What can hang from each mark
q57: q235
q579: q118 q168
q118: q579 q848
q365: q168 q747 q760 q944
q944: q424
q760: q57 q365 q812
q747: q365
q168: q365 q579
q235: q424
q424: q235 q944
q546: q365
q812: q760

In the rows, 128 means zero.
Known rows, with every way that one mark hangs from another
q118{q579{q168{q365{q747 q944{q424}}}} q848}: [162 155 151 170 167 110 109 145 118  85  96  87 111 109 114 127 104  80
  58 195 126 172 113 129 194 141 130 148]
q546{q365{q168 q747 q760 q944{q424}}}: [132 114 167 167 173 128 123 150 104 122 105  83 128 118 102 115  95  47
  77 196 150 157  75 145 192 129 145 112]
q546{q365{q760{q57} q944}}: [144 115 165 167 115 132 118 136  93 103 110  99 131 104 113 120 119 103
 118 191 145 144  83 135 163 127 142 136]
q546{q365{q747 q760{q812} q944{q424}}}: [134 112 160 158 143 141 123 150 117 111  94  98 136 119 106  98 115  55
  79 187 153 153 104 111 189 122 150 126]
q118{q579{q168{q365}} q848}: [176 164 145 174 132 107 104 142  79  97  83 105 111  97 126 118  99 132
  76 203 125 163 113 138 189 151 126 131]
q118{q579{q168{q365{q760}}} q848}: [169 138 151 177 146  96 103 146  88 115  79 107 115  98 128 123  88 107
  79 203 136 173 105 145 201 159 131 135]
q747{q365{q168{q579} q944{q424}}}: [144 155 143 161 135 119 117 154 145  84  90  79 124 114 105  93 110 125
 100 220 131 163 103 137 156 135 123 125]
q365{q760{q57 q812}}: [147 126 163 148 107 129 113 139 106 138  91 118 139 103 116  96 127 114
 114 188 158 146 123 110 173 137 147 141]
q760{q57}: [156 150 162 158  98 126 113 134  99 125 108 104 130  99 113  91 131 155
 112 191 142 132 111 109 153 137 136 130]
q747{q365{q168}}: [150 151 148 159 124 122 121 147  82 111  85 102 124 109 107  79 106 150
 112 214 143 139 102 124 169 126 131  98]
q424{q235 q944}: [180 169 159 148  97 120 119 141  42 127 107  94 133 105 115 103 120  84
 106 200 144 129 100 104 153 158 145 114]
q168{q365{q747 q760} q579{q118}}: [155 114 156 180 139 101 101 159 152 166  79  76 113 103 123  81  92 151
  93 204 131 162  65 101 193 164 146 108]
q760{q57{q235{q424}} q365{q168{q579}} q812}: [147 172 141 146 107 125 109 133 108 151  69 103 134 101 103 135 125 146
 106 210 139 153  97 183 138 119 129 144]
q546{q365{q944{q424}}}: [146 150 152 169 114 146 117 146  94  83 109  97 132 112 111  99 116 111
  91 195 134 143  95 122 153 124 134 123]
q812{q760}: [150 158 152 172 111 111 117 144  63 130  84 108 132 111 125  72 121 150
  93 191 154 138 104 108 174 141 133 110]
q760{q365{q747 q944}}: [151 169 149 163 117 106 124 144 105 118 105  96 127 116 101 105 124 115
  99 188 149 131  88 105 162 117 140 138]
q579{q118 q168{q365}}: [155 147 144 176 118 123 106 154 107 129  91 114 122  98 127  87  89 148
  95 191 129 163  74 114 166 137 131 121]
q235{q424}: [160 156 145 163  89 129 117 142  83 146  97 119 134 114 116  83 107 118
 102 202 148 131 112 135 162 146 130 111]
q168{q365{q747}}: [167 142 151 163 120 124 114 150  89 143  96  93 117 107 107  83 116 163
  91 198 132 135  94  89 178 138 139 113]
q747{q365{q168{q579{q118{q848}}} q760 q944}}: [145 136 152 176 153 100 107 150 137 109  69  76 115 112 126 110  74  93
 113 218 138 186  80 146 196 152 138  96]
q168{q365 q579{q118}}: [164 152 143 178 106 118  96 155 125 132  83  85 115  98 128  84 101 189
 104 206 118 159  78 106 164 155 136 115]
q365{q747 q944}: [156 156 154 164 114 121 129 142 108 122 109  98 128 119 108  94 125  85
  94 190 146 138 105 101 177 133 140 121]
q944{q424{q235}}: [162 168 160 153 118 131 115 141  78 126 105  92 139 104 110  90 114 119
  96 210 138 134  95 104 144 149 138 109]
q546{q365{q168 q944{q424}}}: [141 152 153 166 138 146 119 148  79  87 111  92 129 113 108 115 104  87
  88 200 138 155  89 149 162 120 136 119]
q168{q365{q760} q579{q118{q848}}}: [167 134 152 182 134 106  88 154 125 148  73  78 111  99 137 100  79 154
 101 208 124 176  76 117 191 174 140 102]
q168{q365{q747} q579}: [172 142 147 169 114 111 113 153 133 142  87  75 110 101 111  84 120 176
  86 206 123 144  89  97 177 153 131 115]
q747{q365{q168{q579{q118}} q760{q812} q944}}: [133 131 145 160 136 116 115 155 141 105  64  98 128 116 122  98  93  86
 117 213 148 185  95 136 189 135 144 122]
q812{q760{q57 q365}}: [139 160 157 164 116  98 110 139  73 119  87 102 130  99 114  99 133 201
 109 185 156 131  90 116 146 118 133 145]
q118{q579{q168{q365{q944{q424{q235}}}}} q848}: [173 180 148 159 152 119 106 139  74  73  99  90 121 101 120 148  98  77
  78 212 120 175  98 142 166 146 131 146]

Rows
[146 119 179 171 171  94 102 138 158 165  82  63 108  96 122 116  88  99
  87 197 143 173  77 142 209 165 148  96] | q365{q168{q579{q118{q848}}} q747 q760{q57}}
[169 153 148 178 138 112 101 148 139 123  85  64 103 109 127 110  96 129
  89 200 115 171  80 104 190 154 140 109] | q168{q365{q747 q944} q579{q118{q848}}}
[141 114 156 145 113 124 113 141 113 114  77 115 135 103 109  81 127 152
 128 202 156 140 124 102 170 123 142 132] | q747{q365{q760{q57 q812}}}
[152 154 149 144  85 153 112 127  81 157  80 124 145 109 108 104 132 125
 111 199 141 137 125 142 145 124 136 131] | q760{q57{q235{q424}} q812}
[142 127 173 132 147 133 121 135 118 128 104  91 143 110 102 123 128  48
 101 194 155 152 104 104 167 131 155 145] | q365{q747 q760{q57 q812} q944{q424{q235}}}
[141 121 157 146 113 135 111 134 100 135  62 114 143 106 105  88 132 158
 128 210 144 142 112 113 157 117 139 125] | q747{q365{q760{q57{q235} q812}}}
[174 162 146 179 119 116  90 150 118 130  76  76 107  97 135  96  91 179
  97 208 113 167  85 109 178 164 136  99] | q168{q365 q579{q118{q848}}}
[139 135 165 162 147 124 108 139 146 140  91  77 138 108 107 136 117  89
 102 209 132 178  85 169 150 146 132 148] | q365{q168{q579} q760{q57{q235}} q944{q424}}
[139 169 154 154 119 121 107 140 117  92 116  96 135 105 102 120 130 147
 114 186 143 139  97 116 125 114 135 170] | q760{q57 q365{q944{q424}}}
[149 175 154 174 157  92 109 145 142 124  85  64 108 109 116 131  89  96
  85 196 136 172  67 139 187 138 142 111] | q760{q365{q168{q579{q118{q848}}} q747 q944}}
[141 113 165 157 151 132 127 146  83 141  81 101 127 109 108  99 104  71
  80 194 159 149  93 135 211 126 152  98] | q546{q365{q168 q747 q760{q812}}}
[159 128 161 151 156 123 115 152  94 136 105  78 132 114 104 120 101  85
  96 210 137 155  70 102 168 146 148 130] | q168{q365{q747 q760 q944{q424{q235}}}}
[171 146 153 179 137 108  96 149 136 144  76  65 101  99 127  92  94 166
  83 203 116 161  78  97 194 162 139  89] | q168{q365{q747} q579{q118{q848}}}
[138 132 158 154 158 118 122 154 163 132  86  84 130 120 108 107 111  33
  76 198 154 179 111 136 198 148 144 138] | q365{q168{q579} q747 q760{q812} q944{q424}}
[166 156 142 172 119 110 110 147  87  99  91 114 119  97 121 105 112 140
  83 201 130 155 106 133 175 143 127 147] | q118{q579{q168{q365}}}
[135 153 159 152 142 104 107 142 153 136  79  82 117  95 108 111 118 147
  94 190 147 159  82 127 173 122 149 135] | q760{q57 q365{q168{q579{q118}} q747} q812}
[139 177 150 139 119 128 117 137  86  93 101 111 132 107 103 142 129 109
 120 184 154 157 106 140 151  99 144 173] | q760{q57 q365{q168 q944} q812}
[155 120 150 170 142 108 126 155 126 136 100 105 123 112 110 113  98  73
  88 190 145 167  79 120 190 133 132 143] | q579{q168{q365{q747 q760 q944}}}
[139 121 164 154 147 127 124 130  99 177  93  99 137 121  98 140 106  44
 104 204 150 157  85 179 174 130 141 131] | q365{q168 q747 q760{q57{q235{q424}}} q944}
[154 113 156 164 126 113 110 148 114 138  99 111 125  90 116 112 106 144
 107 191 141 160  86 130 166 138 129 152] | q579{q168{q365{q760{q57}}}}
[146 130 164 160 112 120 117 137 110 122 110 105 136 109 115 117 121  95
 124 190 151 150 103 124 163 140 142 152] | q365{q760{q57} q944}
[137 137 153 142 122 148 117 130  79 155  83 122 148 122 108 145 111  44
 118 202 154 169 109 185 165 123 143 149] | q365{q168 q760{q57{q235{q424}} q812} q944}
[146 168 144 143  89 138 108 130  83 148  77 123 145 107 102 117 132 157
 117 198 145 133 106 146 129 107 134 146] | q760{q57{q235{q424}} q365 q812}
[144 113 170 148 127 121 119 139 123 152  90 106 132 105 108  89 130 102
 100 184 161 140 119  98 191 135 152 133] | q365{q747 q760{q57 q812}}
[145 115 159 159 137 101 114 145 144 125  78  83 120  95 108  98 111 157
 119 219 144 156  92 146 170 144 130 119] | q747{q365{q168{q579} q760{q57}}}
[142 172 155 152 125 116 116 137  88 101 111  99 128 106 102 142 120 123
 120 189 148 149  86 148 143 110 139 163] | q760{q57 q365{q168 q944}}
[140 166 155 165 116 107 108 130  58 139  74 101 138 102 111 108 138 208
 111 193 145 132  79 127 135 110 131 137] | q812{q760{q57{q235} q365}}
[137 128 168 143 148 134 125 130  99 154  84 101 139 117 101 135 126  44
 103 193 152 165 102 145 185 117 151 142] | q365{q168 q747 q760{q57{q235} q812} q944}
[151 148 155 160 158 127 114 152 116 120 105  86 126 105 112 113  91  82
  80 199 126 169  55 106 162 129 139 126] | q579{q118 q168{q365{q747 q944{q424{q235}}}}}
[142 166 154 161 134 113 117 150 124 111 109  90 131 117  97 101 121 115
  87 187 148 137  92 100 152 118 137 145] | q760{q365{q747 q944{q424}}}
[163 166 144 155 130 135 117 151  90 101 110 100 134 103 111 123 104  94
  94 205 126 165  77 123 140 131 127 145] | q579{q168{q365{q944{q424{q235}}}}}
[160 115 158 165 131 117 110 139 143 154  84  71 123 104 106 128 130 140
 108 208 120 162  70 127 163 142 136 146] | q168{q365{q747 q760{q57{q235}} q944} q579}
[146 127 167 163 153 107 125 148  99 167  94  95 126 112 107  96  98  75
  87 197 160 147  90 128 204 148 146 102] | q365{q168 q747 q760}
[146 131 152 178 163 119  95 158 129 118  93  99 124 109 129 119  65  77
  90 190 133 196  79 129 181 146 135 135] | q579{q118{q848} q168{q365{q760 q944{q424}}}}
[144 132 158 147 106 133 118 137 110 116  99 117 141 111 115 115 129  76
 121 183 157 157 123 118 170 130 148 160] | q365{q760{q57 q812} q944}
[148 171 151 146  95 133 108 129  84 131  78 113 142 101 103 112 144 175
 117 193 141 134 103 117 132 104 140 147] | q760{q57{q235} q365 q812}
[141 116 155 171 133 118 104 149 131 122 103 111 126  98 124 125  92 109
 116 185 137 180  68 132 165 132 137 161] | q579{q118 q168{q365{q760{q57} q944}}}
[150 155 151 167 121 140 125 141  59  93 106  99 125 111 111 120 106  87
  99 199 139 151  84 152 170 118 138 114] | q546{q365{q168 q944}}
[137 163 157 138 138 121 124 136 104 109 101 100 127 109  96 136 132  94
 104 180 157 149 103 130 168  97 148 164] | q760{q57 q365{q168 q747 q944} q812}
